What can hang from each mark:
Z_529: Z_34 Z_898
Z_349: Z_898
Z_317: Z_302
Z_34: Z_529
Z_328: Z_302 Z_898
Z_638: Z_34 Z_898 Z_991
Z_188: Z_898
Z_898: Z_328
Z_302: Z_317 Z_328 Z_349
Z_991: Z_188 Z_638 Z_693

Every row comes from one small tree of marks. The marks that hang from a mark follow it in brackets, in the order of their numbers. Every link used is in the known rows. Which tree was each row made from?
Known rows:
Z_328[Z_302[Z_317] Z_898]: -0.97 3.57 -3.93 2.61 -1.74 -3.53 0.46 0.05 2.88 -1.93 0.44 1.94 -3.25
 3.76 3.12 3.60 -0.75 5.91 -4.24 -2.39 -3.93 1.98 -4.54 2.86 1.47 2.91
 0.89 -0.48
Z_188[Z_898]: -0.46 1.81 0.05 1.95 0.38 1.52 -0.01 -0.57 4.56 -0.60 1.18 -0.72 -1.92
 2.39 -0.60 2.56 -1.00 5.56 -0.41 -0.57 -0.66 1.03 -2.78 2.78 1.43 1.52
 3.91 -1.85
Z_529[Z_34 Z_898[Z_328[Z_302]]]: -3.45 2.34 -2.00 1.31 -2.06 4.46 -0.27 -0.83 1.25 -1.38 -1.24 0.92 -1.71
 1.81 2.24 3.59 -0.59 6.41 -3.19 -2.18 -2.90 2.88 0.95 3.16 -0.10 3.49
 1.45 -1.32
Z_302[Z_317 Z_349[Z_898[Z_328]]]: -1.89 2.08 -3.86 0.50 -1.69 -1.74 0.71 0.32 1.66 -1.90 0.52 0.89 -3.17
 2.75 2.17 4.03 -3.71 7.84 -3.49 -0.87 -1.38 -0.48 -0.82 2.45 1.38 2.44
 1.98 -0.20
Z_991[Z_638[Z_34[Z_529]] Z_693]: 1.39 0.21 0.08 1.89 -0.67 1.48 -0.33 0.03 -0.71 -0.79 0.27 -2.00 -1.40
 2.25 -0.77 2.10 0.51 5.69 -1.53 -0.24 -0.86 2.21 -1.16 2.62 -0.72 3.51
 2.20 -2.95
Z_991[Z_188 Z_638[Z_34 Z_898[Z_328[Z_302]]] Z_693]: 0.00 0.67 -0.01 1.56 0.17 2.33 -0.73 0.64 -4.91 0.20 0.34 -2.18 -2.19
 1.93 -0.02 1.33 0.45 5.66 0.09 -1.14 -0.04 1.55 0.36 2.87 -0.37 1.61
 -0.22 -3.23
Z_991[Z_638]: -0.33 1.76 0.09 1.92 -0.52 0.50 0.22 0.28 1.70 -1.17 0.48 -0.71 -2.98
 2.61 2.19 2.78 -0.06 5.42 -0.33 -0.51 -0.33 0.48 -3.08 2.78 -0.01 1.24
 2.03 -2.07
Z_638[Z_34 Z_898[Z_328] Z_991[Z_693]]: -1.51 -1.27 0.66 2.73 0.85 5.11 -2.70 0.22 -3.67 1.16 -0.16 -1.34 1.21
 1.06 -0.04 2.35 -0.62 7.51 0.87 -0.29 -0.46 3.19 3.48 3.74 -1.44 2.07
 2.03 -2.38
Z_638[Z_898 Z_991]: -2.54 0.80 1.43 3.94 0.98 3.45 -1.46 0.09 -0.41 0.07 -0.33 -0.84 -0.40
 1.36 2.42 2.65 -0.27 6.34 0.15 -0.49 -0.73 3.43 -0.45 3.38 -1.20 1.03
 3.49 -1.34
Z_188[Z_898[Z_328[Z_302]]]: -1.94 1.71 -1.30 1.11 -0.16 1.93 0.14 -0.20 2.85 -0.38 0.64 0.50 -2.11
 2.30 0.33 3.26 -1.25 6.39 -0.60 -1.50 -1.11 -0.07 -1.91 2.55 2.47 1.84
 2.03 -1.99
Z_898[Z_328[Z_302]]: -2.43 1.62 -1.49 1.67 -1.29 0.97 -0.60 0.50 1.54 -0.84 -0.37 1.71 -2.58
 2.66 2.82 4.25 -0.29 6.69 -1.05 -2.40 -0.94 0.36 -2.24 2.53 1.33 2.07
 0.91 -1.61
Z_302[Z_328 Z_349]: -2.46 2.01 -2.23 1.75 -0.76 -1.52 0.59 0.71 1.90 -1.80 0.74 0.86 -3.36
 3.37 4.64 3.87 -1.38 6.25 -3.96 -1.24 -1.94 1.73 -4.56 1.84 1.44 1.83
 2.38 -0.52
Z_328[Z_302]: -1.04 2.83 -1.46 2.61 -0.68 -0.55 -0.16 0.17 2.92 -1.37 0.26 1.14 -2.87
 2.96 1.89 3.51 0.51 6.01 -2.22 -2.64 -1.42 1.56 -4.26 2.34 1.17 1.69
 2.19 -1.34
Z_328[Z_302[Z_317 Z_349] Z_898]: -1.18 4.17 -5.52 2.56 -1.50 -4.71 1.27 0.33 1.81 -2.53 1.00 2.17 -4.12
 3.66 4.90 3.67 -0.63 6.16 -5.52 -2.61 -4.36 2.03 -4.51 2.39 2.01 3.60
 1.27 0.09
Z_898[Z_328]: -2.13 0.53 -0.07 1.53 -1.22 2.08 -1.13 0.40 1.90 -0.62 -0.35 1.01 -2.06
 2.59 2.74 4.24 -0.86 6.57 0.10 -1.29 -0.05 0.37 -1.23 2.85 0.45 2.04
 1.57 -1.68
Z_529[Z_34 Z_898[Z_328[Z_302[Z_349]]]]: -3.74 2.85 -3.20 1.21 -1.91 3.48 0.40 -0.59 0.51 -1.87 -0.72 1.13 -2.39
 1.68 3.71 3.70 -0.47 6.66 -4.16 -2.32 -3.22 3.01 1.00 2.76 0.37 4.04
 1.77 -0.87
Z_529[Z_34 Z_898[Z_328[Z_302[Z_317 Z_349]]]]: -4.53 3.54 -4.25 0.70 -2.48 1.81 0.83 -0.74 0.37 -2.58 -1.36 1.25 -2.96
 1.88 2.75 3.73 -1.23 6.60 -4.59 -2.35 -3.71 2.68 1.16 2.85 0.48 3.99
 1.45 -0.50
Z_328[Z_302 Z_898]: 0.09 2.64 -2.77 3.32 -1.09 -1.44 -0.11 0.22 2.97 -1.06 1.11 1.77 -2.50
 3.44 4.27 3.50 0.21 6.03 -3.74 -2.35 -3.37 2.32 -4.83 2.79 1.32 3.01
 1.35 -0.95
Z_188[Z_898[Z_328[Z_302[Z_317 Z_349]]]]: -2.98 2.97 -3.57 0.48 -0.53 -0.74 1.25 -0.14 1.92 -1.54 0.55 0.78 -3.39
 2.44 0.92 3.44 -1.89 6.56 -2.02 -1.65 -1.87 -0.28 -1.45 2.26 3.06 2.43
 2.00 -1.17
Z_349[Z_898[Z_328[Z_302]]]: -0.83 1.15 -2.13 1.32 -1.29 0.93 -0.33 0.33 2.64 -0.42 0.66 1.01 -1.70
 2.65 1.69 3.88 -2.67 7.97 -2.69 -1.60 -1.11 -0.38 -1.71 2.51 1.41 1.71
 1.35 -1.28
Z_991[Z_188[Z_898[Z_328]] Z_638[Z_34[Z_529]] Z_693]: 1.17 -0.24 0.72 0.80 -0.17 3.25 -0.23 -0.18 -2.32 -0.10 1.15 -2.99 -1.91
 1.60 -2.93 1.48 -0.15 5.05 0.47 0.36 0.06 0.87 0.32 2.71 0.43 3.51 1.33
 -3.78
Z_34[Z_529[Z_898[Z_328]]]: -3.12 0.41 1.26 2.18 -1.88 4.03 -0.63 -0.32 1.08 -1.19 -1.42 0.25 -1.30
 1.36 4.22 4.08 -1.20 6.24 -2.53 -0.99 -1.70 2.92 -0.76 2.53 -0.49 3.96
 2.55 -1.43
Z_317[Z_302[Z_328 Z_349[Z_898]]]: -2.73 2.93 -3.31 0.51 -0.62 -3.70 1.27 0.08 3.83 -1.89 0.17 0.52 -3.80
 2.70 2.88 3.85 -4.11 6.93 -5.92 -0.45 -2.38 0.38 -5.46 1.68 2.26 0.61
 2.31 -0.29
Z_991[Z_188[Z_898[Z_328]] Z_638 Z_693]: 1.36 0.66 0.29 -0.29 0.68 2.48 0.01 0.22 0.90 0.15 1.91 -2.66 -2.93 2.35
 -1.51 1.36 -0.01 5.04 2.77 0.15 0.81 -1.10 -1.47 2.82 0.84 2.05 1.56
 -3.45
Z_991[Z_188 Z_638[Z_34] Z_693]: 2.92 1.11 0.13 1.58 -0.14 0.61 -0.87 0.28 -1.34 -0.67 1.83 -2.41 -2.81
 2.61 -2.16 1.30 1.29 4.83 0.47 -0.58 0.38 1.31 -1.65 2.96 -0.77 1.79
 1.34 -3.13
Z_638[Z_898[Z_328] Z_991[Z_693]]: -2.23 -0.76 0.86 2.15 1.19 4.97 -2.16 0.50 -0.97 1.10 -0.41 -1.10 0.41
 1.45 2.19 2.63 -0.44 7.21 2.01 -0.37 -0.11 2.06 1.23 3.53 -1.18 2.14
 2.63 -2.08
Z_991[Z_188 Z_638 Z_693]: 2.18 1.41 0.34 1.07 0.21 0.57 -0.36 0.59 1.09 -0.72 1.58 -2.16 -3.52
 2.95 -0.18 1.57 1.48 4.55 1.57 -0.68 0.68 0.35 -3.58 2.77 -0.52 1.83
 1.90 -2.86

Which tree is each row?
0.69 1.20 1.42 1.77 0.90 2.01 -0.36 0.53 -0.90 -0.08 0.67 -3.06 -2.71
 2.33 0.94 0.95 0.99 4.66 1.32 -0.37 0.58 1.63 -2.49 2.83 -1.07 1.31
 1.90 -2.82 : Z_991[Z_188 Z_638[Z_898] Z_693]
-2.85 2.44 -2.28 0.65 -0.65 0.17 0.62 -0.36 2.80 -1.09 0.03 0.67 -2.68
 2.51 -0.61 3.33 -1.96 6.32 -1.00 -1.50 -1.50 -0.38 -1.63 2.56 2.59 1.86
 1.70 -1.62 : Z_188[Z_898[Z_328[Z_302[Z_317]]]]
-3.58 2.97 -3.93 0.90 -1.64 -1.87 0.65 0.59 0.55 -2.15 -0.42 2.11 -3.97
 2.89 3.35 4.44 -0.97 6.88 -2.63 -2.62 -1.76 0.14 -1.99 2.19 1.98 2.62
 0.87 -0.66 : Z_898[Z_328[Z_302[Z_317 Z_349]]]
-1.72 0.25 0.75 2.13 -1.87 3.39 -0.20 -0.24 -2.63 -1.10 -0.81 -0.98
 -1.42 1.06 2.58 3.09 -1.29 6.09 -2.72 -0.07 -1.61 2.38 0.92 2.79 -0.79
 3.08 1.15 -2.34 : Z_991[Z_638[Z_34[Z_529[Z_898[Z_328]]]]]
-3.37 1.35 0.14 2.25 -1.91 3.21 -0.14 -0.23 0.90 -1.39 -1.50 0.79 -1.63
 1.45 4.47 4.14 -0.77 6.35 -3.57 -1.93 -2.37 2.87 -1.50 2.21 0.17 3.90
 2.02 -1.35 : Z_34[Z_529[Z_898[Z_328[Z_302]]]]
0.30 0.01 1.38 3.70 1.37 3.58 -2.58 0.05 -3.58 0.50 0.92 -2.46 -0.11
 1.33 -1.74 1.26 0.87 5.86 0.74 -0.54 -0.13 4.33 1.26 3.57 -1.87 1.51
 2.78 -2.35 : Z_638[Z_34 Z_898 Z_991[Z_188 Z_693]]
-0.94 0.26 1.00 3.02 1.67 3.65 -1.80 0.24 0.41 0.65 0.19 -1.72 0.13 1.65
 1.25 1.95 0.38 6.53 1.06 -0.44 -0.48 3.15 -0.41 3.42 -1.43 1.80 3.85
 -1.83 : Z_638[Z_898 Z_991[Z_693]]
-2.12 2.81 -4.23 0.67 -1.61 -3.85 1.50 0.40 2.71 -2.39 0.71 0.49 -3.40
 3.57 2.26 3.69 -4.61 7.43 -6.00 -0.57 -2.77 0.55 -3.90 1.91 1.78 1.56
 2.06 0.30 : Z_302[Z_317 Z_328 Z_349[Z_898]]
-3.69 1.83 -1.18 2.08 -1.80 2.27 0.44 -0.03 -0.08 -1.87 -1.02 1.00 -2.35
 1.36 5.80 4.16 -0.64 6.57 -4.52 -2.07 -2.69 2.92 -1.49 1.89 0.64 4.54
 2.34 -0.90 : Z_34[Z_529[Z_898[Z_328[Z_302[Z_349]]]]]
-2.51 2.92 -4.68 1.67 -1.76 -4.63 1.20 0.57 1.91 -2.52 0.68 1.58 -3.88
 4.09 5.66 3.96 -2.74 6.23 -5.94 -1.00 -4.29 2.05 -4.93 2.27 1.76 3.06
 1.06 0.36 : Z_302[Z_317 Z_328[Z_898] Z_349]
-2.68 2.00 -0.91 1.51 -1.29 2.48 -0.56 -0.07 1.67 -0.96 -0.29 1.06 -2.06
 1.93 4.16 3.69 -0.95 6.69 -2.18 -2.12 -1.98 1.65 -1.37 2.65 0.44 2.13
 1.60 -1.28 : Z_529[Z_898[Z_328[Z_302]]]
0.89 0.10 1.41 3.34 -0.22 4.02 -2.17 -0.52 -2.25 -0.63 0.83 -2.06 -0.20
 0.88 -1.57 1.92 0.98 5.64 -1.31 -0.55 -1.53 4.89 0.83 3.18 -2.10 3.88
 3.34 -2.21 : Z_638[Z_34[Z_529[Z_898]] Z_991[Z_188 Z_693]]
-1.17 1.01 0.88 3.16 -0.10 2.03 -0.24 0.01 -2.86 -0.51 -0.25 -1.81 -1.52
 1.65 1.38 1.96 -0.84 5.75 -1.59 -0.07 -0.79 2.70 -0.07 3.07 -0.79 0.61
 1.63 -2.30 : Z_991[Z_638[Z_34 Z_898]]
0.56 0.05 0.43 1.08 1.26 3.72 -1.70 0.06 1.26 0.53 1.98 -1.66 -1.22 1.88
 -1.99 2.07 0.33 5.83 3.19 -0.24 0.39 0.55 -0.27 3.28 0.18 2.35 3.05
 -2.65 : Z_638[Z_991[Z_188[Z_898[Z_328]] Z_693]]
-2.27 2.27 -3.02 1.81 -2.01 -3.44 0.33 0.24 3.10 -1.82 -0.07 1.28 -2.94
 4.25 3.43 3.86 -2.87 6.01 -4.53 -0.77 -3.81 1.88 -5.10 2.74 1.11 2.22
 0.65 -0.27 : Z_302[Z_317 Z_328[Z_898]]
-0.69 1.14 0.20 1.05 0.44 2.19 -0.25 0.90 -2.41 0.17 0.13 -1.94 -2.89
 2.22 1.90 1.59 0.68 5.45 1.24 -1.25 0.29 0.63 -1.69 2.64 -0.15 1.64
 0.27 -2.96 : Z_991[Z_188 Z_638[Z_898[Z_328[Z_302]]] Z_693]
-2.69 2.48 -2.10 1.53 -0.97 -3.24 0.25 -0.07 4.12 -1.39 -0.55 1.22 -3.36
 3.23 4.07 3.97 -2.52 5.63 -4.55 -0.60 -3.32 1.60 -6.60 2.41 1.64 1.22
 1.01 -0.78 : Z_317[Z_302[Z_328[Z_898]]]
-3.17 1.42 -0.81 1.22 -2.02 5.34 -0.75 -0.93 1.73 -1.20 -1.22 0.28 -1.30
 1.65 2.08 3.60 -1.04 6.29 -2.05 -1.14 -2.09 2.86 1.65 3.52 -0.93 3.56
 2.02 -1.41 : Z_529[Z_34 Z_898[Z_328]]
-0.79 1.03 -2.50 1.23 -0.97 0.54 0.09 0.52 1.87 -0.98 1.33 0.72 -2.35
 2.41 3.57 3.89 -2.69 7.96 -2.96 -0.89 -0.83 0.01 -0.97 2.41 1.22 2.54
 2.48 -0.74 : Z_302[Z_349[Z_898[Z_328]]]
0.54 2.18 0.85 1.59 0.35 1.12 0.65 -0.21 1.23 -0.91 1.83 -2.25 -3.74
 2.19 -0.89 1.58 -0.05 4.14 0.93 0.05 0.13 0.13 -3.00 2.73 0.90 0.93
 2.34 -2.69 : Z_991[Z_188[Z_898] Z_638]
-2.93 -0.17 0.83 3.04 -0.60 3.57 -1.67 0.06 -3.02 0.10 -1.05 -0.26 -0.43
 1.55 1.76 3.16 -1.65 6.87 -1.37 -0.86 -0.50 2.96 1.70 3.26 -0.42 1.41
 1.24 -1.93 : Z_638[Z_34 Z_898[Z_328]]
0.73 0.44 0.48 2.16 0.63 2.28 -0.63 0.17 -1.89 0.20 0.41 -2.70 -0.87
 1.98 0.00 1.13 -0.12 6.00 -0.55 -0.11 -0.42 2.44 -0.08 3.14 -1.12 1.48
 1.95 -2.86 : Z_991[Z_638[Z_34 Z_898] Z_693]
-4.43 0.08 -0.65 4.14 -0.32 3.67 -0.95 0.25 -6.69 -0.45 -1.35 0.18 -0.16
 0.30 3.22 3.53 -0.62 7.48 -3.51 -1.30 -2.35 4.52 2.52 2.63 -0.15 3.53
 1.66 -1.37 : Z_638[Z_34[Z_529] Z_898[Z_328[Z_302[Z_349]]] Z_991]
2.01 0.39 0.25 2.91 0.58 2.02 -2.56 0.08 -1.24 -0.23 2.04 -1.51 -0.96
 2.03 -3.09 1.95 1.41 5.79 0.97 -0.86 -0.13 2.88 0.05 3.44 -1.27 2.03
 2.69 -2.41 : Z_638[Z_34 Z_991[Z_188 Z_693]]
-4.08 1.19 -0.51 2.39 -1.64 1.23 0.70 0.09 -5.19 -1.24 -2.40 -0.70 -1.90
 1.33 1.71 2.99 -1.71 6.30 -3.47 -0.85 -1.95 2.36 0.83 2.55 0.13 2.45
 -0.23 -2.09 : Z_991[Z_638[Z_34[Z_529] Z_898[Z_328[Z_302[Z_317]]]]]
-4.97 1.50 -0.91 2.54 -0.05 2.08 -0.90 0.34 -2.13 -0.38 -1.58 0.49 -1.14
 1.50 2.47 3.45 -1.32 7.18 -0.50 -1.44 -1.58 1.87 0.65 3.18 0.01 1.32
 1.32 -1.08 : Z_638[Z_898[Z_328[Z_302[Z_317]]] Z_991]
-1.58 1.97 -3.08 0.81 -1.82 -0.77 0.18 0.16 2.63 -1.12 0.09 1.15 -2.30
 2.91 0.52 3.96 -3.48 7.94 -3.12 -1.59 -1.54 -0.73 -1.60 2.57 1.53 1.70
 0.99 -0.89 : Z_349[Z_898[Z_328[Z_302[Z_317]]]]
1.99 0.21 0.00 0.27 0.39 2.59 -0.48 -0.05 -1.54 0.24 2.12 -2.87 -2.22
 2.03 -3.34 1.08 -0.23 5.25 1.73 0.25 0.50 -0.18 0.42 3.06 0.59 2.01
 1.10 -3.72 : Z_991[Z_188[Z_898[Z_328]] Z_638[Z_34] Z_693]
1.37 0.73 1.18 2.28 0.65 2.03 -0.87 0.28 -3.40 -0.03 0.90 -3.29 -2.03
 2.00 -0.90 0.68 0.67 4.90 0.28 -0.30 0.31 2.57 -0.48 3.08 -1.27 1.33
 1.42 -3.09 : Z_991[Z_188 Z_638[Z_34 Z_898] Z_693]
-3.32 2.44 -2.55 1.05 -1.82 -0.94 -0.10 0.32 1.47 -1.60 -1.03 1.87 -3.16
 3.00 1.74 4.34 -1.16 6.70 -1.54 -2.45 -1.39 -0.01 -1.99 2.56 1.48 1.96
 0.50 -1.17 : Z_898[Z_328[Z_302[Z_317]]]
1.79 1.10 -1.08 0.32 0.38 1.73 -0.04 0.03 -1.88 0.05 2.15 -2.31 -2.59
 2.11 -3.25 1.14 0.16 5.43 0.75 -0.67 -0.21 -0.21 -0.28 2.76 1.29 2.00
 0.57 -3.65 : Z_991[Z_188[Z_898[Z_328[Z_302]]] Z_638[Z_34] Z_693]
-2.44 2.26 -2.87 0.35 -0.79 -1.79 0.61 0.01 2.99 -1.46 0.05 0.82 -3.60
 1.94 2.71 4.12 -3.26 7.32 -3.54 -0.75 -1.12 -0.60 -2.69 2.15 1.90 1.35
 2.21 -0.73 : Z_317[Z_302[Z_349[Z_898[Z_328]]]]
1.23 1.76 0.60 2.08 0.15 1.14 0.18 -0.44 -1.16 -0.85 2.12 -2.46 -2.98
 1.93 -2.76 1.27 -0.31 4.41 -0.14 0.16 -0.14 1.08 -1.02 2.91 0.68 0.82
 1.83 -2.96 : Z_991[Z_188[Z_898] Z_638[Z_34]]
-1.39 3.10 -2.79 1.03 -0.33 -2.84 0.89 -0.21 4.04 -1.85 0.56 0.35 -3.79
 2.16 2.01 3.55 -2.73 6.77 -4.35 -0.82 -1.46 0.33 -4.09 2.06 1.69 1.00
 3.17 -0.55 : Z_317[Z_302[Z_349[Z_898]]]
-3.67 -0.10 1.29 4.37 -0.47 4.41 -1.78 0.14 -7.06 -0.15 -1.30 -0.52
 -0.44 0.40 1.02 3.06 0.13 6.26 -1.78 -1.35 -1.36 4.61 2.20 2.94 -0.76
 2.79 0.84 -2.04 : Z_638[Z_34[Z_529] Z_898[Z_328[Z_302]] Z_991[Z_188]]
0.65 1.45 -0.83 0.43 0.54 1.80 -0.55 0.10 2.34 0.00 1.74 -1.01 -2.66
 2.72 -1.83 2.08 0.46 5.47 1.30 -1.67 0.01 -0.02 -2.43 2.56 1.74 2.48
 2.01 -2.74 : Z_991[Z_188[Z_898[Z_328[Z_302]]] Z_693]
